What can hang from each mark:
Z_770: Z_772
Z_363: Z_43 Z_538
Z_588: Z_554
Z_323: Z_554 Z_567
Z_538: Z_363
Z_772: Z_770
Z_554: Z_323 Z_538 Z_588
Z_43: Z_363
Z_519: Z_567 Z_770
Z_567: Z_323 Z_519

Each row was made from one small tree. The marks that hang from a mark follow it in brackets, in the order of their numbers. Every link used is in the known rows. Write each row's tree.
Known rows:
Z_554{Z_323{Z_567}}: [-0.05  0.03  0.03  0.02 -0.08  0.03 -0.04  0.08 -0.12  0.04 -0.16 -0.02
  0.08 -0.05  0.17  0.23 -0.12  0.16  0.13 -0.02 -0.05 -0.09]
Z_567{Z_323{Z_554{Z_538}} Z_519{Z_770}}: [ 0.01 -0.03  0.08  0.08  0.16  0.01 -0.01  0.15  0.09 -0.06  0.04 -0.16
 -0.02  0.09  0.05 -0.53  0.03  0.20 -0.18 -0.03 -0.21  0.19]
Z_554{Z_538}: [-0.06  0.00  0.02 -0.15  0.05  0.09  0.04 -0.10 -0.05  0.04  0.13  0.04
  0.02 -0.02  0.06 -0.06 -0.12 -0.11  0.09  0.08  0.01 -0.12]
Z_519{Z_567{Z_323{Z_554{Z_538}}} Z_770{Z_772}}: [-0.04 -0.08  0.26  0.18  0.00 -0.11 -0.15  0.04  0.12  0.06  0.30  0.19
  0.08 -0.02 -0.15  0.22 -0.20 -0.07 -0.15  0.05 -0.11 -0.41]
Z_567{Z_323{Z_554{Z_538{Z_363} Z_588}} Z_519{Z_770}}: [ 0.04 -0.03 -0.07  0.09  0.11 -0.03 -0.03  0.00  0.14 -0.13  0.01 -0.14
 -0.13  0.04 -0.02 -0.50  0.08  0.22 -0.24 -0.01 -0.18  0.27]
Z_554{Z_323 Z_538}: [-0.04 -0.02 -0.12 -0.10 -0.04  0.04 -0.08 -0.24  0.14 -0.07  0.01 -0.14
 -0.09 -0.13  0.25  0.10 -0.08  0.01  0.10  0.11  0.28 -0.05]
Z_554{Z_588}: [ 0.02  0.02 -0.07 -0.08 -0.05 -0.06  0.11 -0.22 -0.14  0.05  0.00  0.17
  0.09  0.14 -0.20 -0.04  0.01 -0.15  0.04  0.08  0.05  0.13]
Z_588{Z_554{Z_538{Z_363{Z_43}}}}: [ 0.05 -0.05  0.07 -0.21  0.05  0.00  0.14  0.19  0.20  0.02  0.03  0.06
  0.15  0.13 -0.06 -0.14  0.05 -0.21  0.12 -0.03 -0.08 -0.19]
Z_43{Z_363{Z_538}}: [-0.09  0.00  0.03 -0.11  0.03 -0.06  0.25 -0.11 -0.16  0.07  0.17  0.20
  0.35  0.10  0.02 -0.39  0.10  0.09 -0.02  0.00 -0.53 -0.10]
Z_554{Z_323{Z_567} Z_538{Z_363} Z_588}: [ 0.01  0.06 -0.33  0.01 -0.17  0.04 -0.12 -0.34  0.08 -0.15 -0.15 -0.15
 -0.38 -0.32  0.14  0.43 -0.04  0.08  0.00  0.05  0.43  0.07]
Z_554{Z_323 Z_538 Z_588}: [ 0.02  0.03 -0.26 -0.07 -0.11 -0.01 -0.06 -0.45  0.16 -0.15 -0.06 -0.14
 -0.25 -0.15  0.12  0.24  0.03 -0.09  0.05  0.16  0.70  0.20]
Z_567{Z_323{Z_554{Z_538}} Z_519}: [-0.09 -0.02  0.00  0.06  0.16  0.06  0.03  0.09  0.08 -0.02  0.02 -0.14
  0.03  0.12  0.04 -0.51  0.07  0.25 -0.14 -0.02 -0.23  0.25]
Z_567{Z_323{Z_554{Z_538 Z_588}} Z_519{Z_770{Z_772}}}: [ 0.00 -0.01 -0.01  0.13  0.13 -0.05 -0.09  0.09  0.10 -0.06  0.09 -0.14
 -0.10  0.12 -0.15 -0.34  0.10  0.18 -0.22  0.03  0.05  0.26]
Z_519{Z_567{Z_323{Z_554{Z_538 Z_588}}} Z_770{Z_772}}: [-0.02 -0.07  0.22  0.18 -0.03 -0.13 -0.14 -0.03  0.14  0.03  0.28  0.20
  0.03 -0.02 -0.20  0.25 -0.16 -0.11 -0.17  0.07  0.02 -0.33]
Z_363{Z_43}: [-0.07  0.03  0.01 -0.08  0.09  0.06  0.10  0.25 -0.27  0.05  0.01  0.25
  0.05  0.26 -0.01 -0.07  0.09 -0.08  0.07 -0.01  0.08  0.07]
Z_554{Z_538{Z_363}}: [-0.04 -0.04 -0.12 -0.16  0.03  0.05  0.00 -0.22 -0.01 -0.01  0.14  0.06
 -0.04 -0.10  0.03 -0.13 -0.13  0.03  0.00  0.07 -0.33 -0.21]
Z_519{Z_567 Z_770}: [ 0.07 -0.06  0.25  0.03 -0.01 -0.11  0.02 -0.04 -0.02  0.04  0.23  0.37
  0.12 -0.04  0.01  0.12 -0.26 -0.33 -0.06 -0.02 -0.22 -0.40]
Z_772{Z_770}: [ 0.05  0.08 -0.01 -0.08 -0.01 -0.10  0.16  0.17 -0.36  0.14  0.03  0.22
  0.14  0.18 -0.08 -0.24 -0.14 -0.14  0.12 -0.02 -0.89 -0.25]
Z_588{Z_554}: [ 0.06 -0.06  0.24 -0.18  0.04 -0.06  0.19  0.24  0.12  0.14  0.00  0.11
  0.43  0.26 -0.16 -0.22 -0.01 -0.24  0.20 -0.03 -0.25 -0.19]
Z_567{Z_323 Z_519{Z_770{Z_772}}}: [-0.02 -0.01  0.01  0.03  0.18 -0.14 -0.05  0.19 -0.04 -0.05  0.22  0.04
  0.02  0.26 -0.18 -0.65 -0.20  0.30 -0.27  0.03 -0.31  0.13]
Z_43{Z_363}: [-0.05 -0.02  0.01 -0.15 -0.09 -0.03  0.22 -0.34 -0.21  0.08  0.24  0.23
  0.37  0.05 -0.02 -0.50 -0.03  0.13  0.03  0.02 -0.57 -0.20]

Which tree is each row?
[ 0.06 -0.05  0.09 -0.18 -0.01 -0.03  0.08  0.09  0.32  0.00 -0.04 -0.10
  0.18  0.07  0.07 -0.02  0.01 -0.21  0.21  0.02  0.19 -0.15] -> Z_588{Z_554{Z_323 Z_538}}
[ 0.07 -0.02  0.02 -0.13  0.00  0.00  0.04  0.20  0.26 -0.03 -0.09 -0.12
  0.04 -0.04  0.09  0.04 -0.02 -0.09  0.12 -0.08  0.03 -0.14] -> Z_588{Z_554{Z_323{Z_567{Z_519}} Z_538{Z_363}}}
[ 0.08  0.08 -0.16  0.06 -0.10 -0.05 -0.04 -0.08 -0.08 -0.09 -0.22 -0.06
 -0.18 -0.07  0.07  0.21  0.01  0.00  0.00 -0.02  0.45  0.27] -> Z_554{Z_323{Z_567{Z_519{Z_770}}} Z_588}
[ 0.02  0.09 -0.26  0.01 -0.07  0.08 -0.06 -0.18  0.04 -0.15 -0.15 -0.19
 -0.38 -0.24  0.17  0.36  0.01 -0.06  0.01  0.01  0.83  0.30] -> Z_554{Z_323{Z_567{Z_519}} Z_538 Z_588}
[-0.05  0.05  0.06  0.14 -0.10  0.23 -0.02  0.18 -0.18  0.08 -0.28 -0.08
 -0.11 -0.20  0.03  0.63  0.29 -0.04  0.15 -0.14  0.14  0.03] -> Z_323{Z_554{Z_538{Z_363{Z_43}} Z_588} Z_567}
[-0.01  0.03 -0.01  0.05 -0.03 -0.02 -0.12  0.16 -0.13  0.02 -0.08 -0.04
 -0.02 -0.03  0.09  0.18 -0.09  0.13  0.03 -0.05  0.02 -0.02] -> Z_554{Z_323{Z_567{Z_519{Z_770{Z_772}}}}}
[ 0.08 -0.01  0.15 -0.09  0.01 -0.02  0.00  0.34  0.23  0.00 -0.04 -0.13
  0.07  0.02  0.02  0.15 -0.02 -0.18  0.14 -0.06  0.33 -0.15] -> Z_588{Z_554{Z_323{Z_567{Z_519{Z_770{Z_772}}}} Z_538}}
[ 0.02  0.00  0.01  0.01  0.18 -0.10  0.05  0.16 -0.02 -0.09  0.13  0.02
  0.02  0.21 -0.03 -0.77 -0.21  0.27 -0.26  0.00 -0.34  0.18] -> Z_567{Z_323 Z_519{Z_770}}
[ 0.01 -0.02  0.03  0.14  0.11 -0.10 -0.07  0.11  0.04 -0.02  0.05 -0.07
  0.02  0.22 -0.21 -0.42  0.11  0.23 -0.22  0.00 -0.16  0.27] -> Z_567{Z_323{Z_554{Z_588}} Z_519{Z_770{Z_772}}}
[ 0.00 -0.05 -0.03  0.01 -0.07  0.09 -0.01 -0.27  0.04  0.07 -0.11 -0.07
  0.04 -0.09 -0.04  0.20  0.31 -0.09  0.11  0.02 -0.12  0.01] -> Z_323{Z_554{Z_538{Z_363} Z_588}}
[ 0.06 -0.02  0.04 -0.05  0.16 -0.09 -0.03  0.16 -0.18  0.04  0.20  0.13
  0.04  0.20 -0.14 -0.33 -0.06 -0.08 -0.11 -0.03 -0.23  0.05] -> Z_567{Z_519{Z_770{Z_772}}}
[ 0.02  0.06  0.14  0.18 -0.01  0.17 -0.07  0.28 -0.17  0.09 -0.19 -0.15
 -0.14 -0.16 -0.03  0.53  0.26 -0.16  0.07 -0.16  0.36  0.14] -> Z_323{Z_554{Z_538 Z_588} Z_567{Z_519{Z_770{Z_772}}}}
[-0.05  0.05  0.17  0.14 -0.09  0.22  0.02  0.17 -0.19  0.14 -0.27 -0.12
  0.00 -0.19  0.03  0.63  0.23 -0.12  0.21 -0.11  0.25  0.02] -> Z_323{Z_554{Z_538 Z_588} Z_567}
[-0.04  0.04  0.08  0.13 -0.11  0.21 -0.02  0.06 -0.14  0.11 -0.27 -0.10
 -0.04 -0.24  0.01  0.58  0.22 -0.02  0.15 -0.11 -0.01 -0.03] -> Z_323{Z_554{Z_538{Z_363} Z_588} Z_567}
[ 0.06  0.07 -0.16  0.08 -0.10 -0.07 -0.10 -0.05 -0.10 -0.05 -0.15 -0.05
 -0.20 -0.04 -0.03  0.32  0.02  0.02 -0.01  0.00  0.46  0.23] -> Z_554{Z_323{Z_567{Z_519{Z_770{Z_772}}}} Z_588}
[-0.03  0.04 -0.04  0.02 -0.02  0.03 -0.03  0.10 -0.12  0.01 -0.14 -0.04
  0.00 -0.04  0.19  0.11 -0.08  0.14  0.06 -0.06  0.01  0.05] -> Z_554{Z_323{Z_567{Z_519}}}
[-0.09 -0.06  0.05  0.12 -0.03 -0.04  0.02 -0.23  0.17  0.02  0.15  0.20
  0.06 -0.07 -0.04  0.10 -0.12  0.00 -0.13  0.03 -0.26 -0.21] -> Z_519{Z_567{Z_323{Z_554{Z_538{Z_363} Z_588}}}}
[ 0.04  0.00 -0.41 -0.08 -0.13 -0.04 -0.11 -0.58  0.21 -0.19 -0.05 -0.13
 -0.32 -0.22  0.09  0.14  0.03  0.03 -0.03  0.15  0.36  0.10] -> Z_554{Z_323 Z_538{Z_363} Z_588}
